Each row comes from the steps of one walk. Every step used is in the known rows, and no mark comes twice. Write the walk behind each row, first mark first.
Known rows:
H/G/E/S: [ 2.505  1.123 -0.599 -2.702 -0.087  0.262  1.189 -2.303 -2.607  3.855
  1.908  3.050  1.090  2.270 -4.052  2.178 -5.169 -3.274  1.226  0.939]
D/H/G/U/E/S: [-2.102 -0.790 -4.043 -2.600 -2.513  3.420  6.240  0.533 -5.404  3.208
  1.511  5.197  1.428  3.008 -1.596 -2.723 -2.572 -4.317  2.629  4.345]
K/S: [-1.700 -0.201  0.388 -0.314 -2.078 -4.009 -1.675 -1.916 -0.211 -0.650
  0.232 -3.335  0.811 -0.005 -1.212 -1.769 -1.041  2.440  3.396  0.832]
G/U/D: [-1.997 -1.249 -1.014  4.948 -1.622  6.542  0.853 -0.122  0.640 -1.640
  0.656  0.750  1.050  0.301 -0.632  0.849  2.994 -4.589 -0.234  1.681]
U/D/H: [-3.164 -1.192 -2.706  2.401 -0.115  1.919 -0.283  1.463  0.925  0.259
 -0.553 -1.447  1.889  1.038  1.934 -0.196  2.868 -3.438 -1.509  0.476]
E/G/H/D: [ 7.061 -1.567 -0.189 -2.152 -0.681 -0.223  2.318  2.087  0.563  0.937
  2.942  2.010  1.003 -0.348 -2.912  2.573 -2.653  0.759 -4.104 -1.934]
E/G: [ 1.000  1.464 -0.755 -1.480  1.554  0.644  1.974 -1.948 -1.174  3.012
 -0.985  1.270  1.436  1.349  0.752 -0.721 -3.108 -1.766 -0.076  0.416]
K/S/E/G/U/D: [-0.188  1.169 -0.411  4.987 -3.742  1.183  1.870 -3.256 -1.201 -0.650
 -2.619 -1.655  4.995  4.821 -3.592 -1.455 -2.640 -1.731  7.426  2.505]
D/H: [-1.827 -0.274 -0.983 -0.072 -0.393 -1.479  0.144  1.047 -1.681 -0.470
 -0.075 -0.358 -0.200  1.069  2.502 -0.821  0.700 -0.374  1.021  0.463]
G/H: [ 2.906 -1.595  0.857 -0.111 -0.585 -1.930  1.417  0.741  0.954 -2.324
  2.028  0.031 -0.549 -4.644 -2.298  4.174 -1.521  2.562 -0.514 -0.270]
S/E/G/H: [ 6.583  1.217  1.301  0.141 -0.436 -3.350  4.124 -0.190 -0.800 -0.399
 -1.976  0.987  2.365  0.112 -3.740  2.967 -6.157  2.854  3.896 -0.079]
D/H/G/U/E: [-2.995 -2.138 -3.939 -2.146 -3.478  3.240  5.066  2.424 -4.318  0.807
  0.594  3.561  1.009  1.469 -1.888 -2.849 -0.006 -3.156  1.218  2.762]
H/D: [ 2.749 -1.277 -0.770 -0.410 -1.478  1.288 -1.003  2.930  0.900  0.487
  1.844  0.590  0.206  2.558 -1.257 -0.641  1.804 -0.394 -3.697 -2.241]
U/E: [-1.899 -1.183 -2.159 -1.657 -2.699  0.566  3.527  1.564 -0.260  2.030
 -1.262  1.976  1.292 -0.787 -1.263 -2.180 -0.791  1.606 -1.572 -0.294]
G/U: [-1.026  0.018  0.455  2.261 -1.837  2.837  1.330 -0.474 -1.735 -2.481
  1.046  1.695 -1.125  0.614 -0.183  0.339  0.433 -1.538  2.299  1.527]
K/S/E: [ 0.680  1.087  1.225  1.659 -3.115 -5.940 -0.730 -0.940 -0.801 -1.950
 -2.613 -3.645  2.769  3.413 -3.464 -1.810 -2.548  4.399  7.995  0.472]
E/U: [ 0.360  1.003  0.911  1.254 -0.495 -0.352 -0.802 -3.535  1.535  0.511
  0.933 -0.354  0.609  0.939 -2.717 -0.691 -1.272 -2.325 -0.026  0.583]
K/S/E/U/D/H/G: [ 0.238  0.545 -1.634  2.499 -1.449 -3.424 -1.821 -3.265  0.972  0.496
 -0.925 -4.767  5.995  5.590 -6.258 -2.809 -0.737 -4.452  5.194  3.254]
K/S/E/U/D: [-0.152  1.046  0.883  5.537 -3.186 -3.002 -2.031 -4.318  3.300 -0.505
 -1.940 -4.855  5.189  3.769 -6.511 -1.617 -1.088 -0.946  5.007  1.263]
S/K: [ 3.146  1.440 -1.729  1.378  1.166  3.290  0.440 -0.758  1.571  2.172
 -3.524 -2.931 -0.192  0.688 -2.072 -1.107  1.261  1.567  1.199  0.078]
H/E: [ 2.690 -0.407  2.929 -0.649 -3.468 -0.246  2.346  0.941 -1.312  0.651
  1.814  0.936  0.239  2.392 -1.101 -0.133  2.220 -0.327 -2.949 -1.591]
U/D: [-1.028 -1.070 -1.635  2.535  0.446  3.288 -0.579  0.409  2.160  0.695
 -0.483 -0.950  2.162 -0.034 -0.607  0.277  2.715 -2.686 -2.892  0.220]

Write each row's walk:
[-1.050  0.188 -2.967 -3.323 -1.397  1.136  5.559  0.196 -1.485  5.142
 -2.394  2.872  2.201  0.358 -1.246 -3.186 -3.796  0.023 -1.322  0.071]	U/E/G
[ 2.240  0.964 -1.881  2.817 -0.026  0.222 -0.001 -1.299  1.180  0.986
 -1.390 -1.391  5.233  5.526 -5.227 -0.915 -0.103 -6.712  1.504  2.340]	S/E/U/D/H/G
[ 1.506  2.279  0.492 -0.016 -1.767 -5.084  1.056 -3.175 -2.031  1.253
 -3.447 -2.719  3.904  4.470 -3.107 -2.442 -5.929  2.763  7.818  0.950]	K/S/E/G
[ 3.596  1.237 -1.213  2.556 -1.247  5.223  3.831  0.363 -0.418  5.915
 -1.489 -1.561  2.348  5.339 -1.484 -0.974  3.530 -3.630 -2.317  0.451]	U/D/H/E/S/K
[-3.311 -1.398 -1.727  0.686 -5.024  3.388  4.903  1.053 -1.813 -0.251
 -0.009  3.661  0.119 -0.165 -1.572 -1.637 -0.022  0.313  0.811  1.022]	G/U/E
[-2.501 -0.255 -1.636  3.773 -0.155  1.273 -0.825 -2.081  2.548  0.838
  0.362 -1.706  2.725  1.975 -0.579 -0.758  2.253 -6.026 -1.680  1.217]	E/U/D/H
[ 3.877  3.213 -2.113  0.957  2.096  3.631  1.664 -2.100  0.359  5.218
 -2.618 -1.227  0.171  2.002 -2.103 -0.701 -1.303  0.190  1.994  1.401]	E/S/K
[-0.474 -0.588  1.250  3.973 -4.619  5.088  4.537  0.164 -3.294  0.952
  2.628  2.895  1.580  5.118  0.619  0.387  2.793 -6.611 -0.884  1.824]	G/U/D/H/E/S
[-1.193 -0.063  0.309  4.123 -2.680  1.324 -1.079 -3.772  3.503  0.984
  0.400 -0.346  2.353  0.961 -4.650  2.314 -0.303 -4.478 -1.812 -0.854]	G/E/U/D
[ 0.905  1.591 -3.676  1.798 -3.038  7.309  6.477 -1.073 -1.606  4.797
 -3.075  2.359  0.327  1.510 -3.913 -2.728 -1.558  0.052  3.128  2.284]	G/U/E/S/K
[ 5.525  2.484 -2.416 -1.379  0.872  3.151  1.857 -2.715 -1.274  6.219
 -1.857  0.345  0.635  2.645 -6.282  1.063 -4.022 -1.878  2.404  1.217]	H/G/E/S/K
[-1.430  0.474 -2.268 -2.132 -1.535  1.057  4.596  0.060 -1.378  4.781
 -0.627  3.437  1.845  0.611 -1.475 -2.002 -3.180  0.224  0.189  0.849]	U/E/S
[ 0.966 -0.537 -1.150  1.292 -1.188  2.480 -0.827 -3.762  2.742  2.442
  1.718  0.029  3.145  1.406 -6.964  2.096 -1.247 -6.974 -2.888  0.430]	H/G/E/U/D
[ 0.796  0.219  1.934 -0.001 -4.729  2.146  5.854 -0.340 -5.765  0.622
  1.747  3.135  0.145  5.529  1.705 -1.170 -0.243 -3.944  0.911  0.782]	D/H/E/G/U
[-0.319  1.194 -2.012  5.261 -1.879  3.417  3.955 -0.379 -2.420 -0.566
 -3.208  1.132  3.982  6.103 -0.132 -0.733 -1.411 -4.591  4.928  2.125]	S/E/G/U/D/H
[ 2.461  1.269 -4.784  0.876  0.837  5.063  1.584 -1.636 -0.340  6.514
 -2.403 -1.090  2.611  4.367 -4.519  1.197 -0.946 -5.379  1.132  1.500]	U/D/H/G/E/S/K
[-4.037 -1.486 -2.182  4.819 -2.355  4.992  1.139  0.920 -0.818 -2.205
  0.417  0.200  0.767  1.911  1.526  0.086  3.731 -4.777  0.667  2.013]	G/U/D/H
[-0.398 -0.356 -3.057 -0.253 -0.271  1.997  1.186 -0.956 -1.895  4.308
  0.884  1.753  3.178  3.717 -2.127  2.274 -1.907 -6.796 -0.117  1.572]	U/D/H/G/E/S
[ 1.703  1.903 -4.204 -0.731 -0.491  4.177  5.390 -0.660  0.003  7.496
 -3.974  0.600  1.346  0.852 -3.277 -2.978 -2.194  1.669  1.089  0.967]	U/E/S/K
[ 1.557  0.715  1.337 -2.506 -2.192 -1.093  4.525  0.489 -3.922  3.104
  0.649  1.341  1.104  4.894  1.909 -1.759 -1.143 -2.580 -1.747 -0.706]	D/H/E/G
[-2.185  1.143 -0.323  5.390 -3.433 -4.739 -1.607 -3.314  1.852 -0.988
 -2.421 -5.345  5.270  4.986 -4.074 -2.610 -0.780 -1.858  6.364  1.658]	K/S/E/U/D/H
[ 3.475  1.367  2.828 -1.014 -2.583  0.185  3.483 -0.707 -2.735  3.111
  2.576  2.504  0.845  3.337 -0.878  0.169 -0.451 -1.815 -1.352 -0.430]	H/E/S
[ 1.697 -0.808 -0.460 -2.243 -1.316 -0.103  0.214 -0.527 -1.343  1.366
  0.952  1.384  0.199  0.673 -3.830  2.243 -3.048 -1.682  0.296 -0.397]	H/G/E
[-2.895 -0.239 -2.675  3.052 -0.862  5.426  3.186 -0.696 -2.087  0.596
 -0.611  1.422  2.103  3.154  2.217 -0.578  0.831 -6.531  0.499  2.553]	E/G/U/D/H
[ 0.218 -0.299  0.237  1.401 -2.656  2.063  3.453  0.573 -1.664  3.706
  1.985  0.971  2.747  4.741  0.801 -0.073  2.330 -5.176 -3.158  0.312]	U/D/H/E/S
[ 0.031 -0.526 -2.271 -2.871  1.414 -0.514  0.355  1.067 -2.351  1.141
  0.981  0.034  0.624  1.806  0.080 -1.047  0.245 -3.512  0.338  1.943]	D/H/G
[-0.191 -0.398 -3.052 -2.359 -2.305  5.092  5.927 -0.659 -3.966  3.808
  1.781  5.713  1.469  1.419 -3.815 -1.700 -2.856 -4.083  1.361  3.799]	H/G/U/E/S
[ 3.572  2.691  0.250  0.275  0.191 -1.177  3.032 -1.030 -1.743  1.760
 -3.678  0.727  3.042  4.628 -1.608 -0.955 -5.107  0.611  4.062  0.053]	S/E/G
[ 2.528  0.931 -0.812  5.089 -3.564  8.301  5.123 -0.417 -1.953  3.373
 -0.794 -0.060  1.362  6.149 -1.686 -0.877  4.321 -5.298  0.357  1.985]	G/U/D/H/E/S/K
[ 0.688  2.241  2.301  3.022 -3.706 -6.361 -1.581 -4.684  0.938 -1.278
 -1.614 -3.834  3.194  3.732 -6.077 -2.407 -3.759  1.938  7.726  1.131]	K/S/E/U
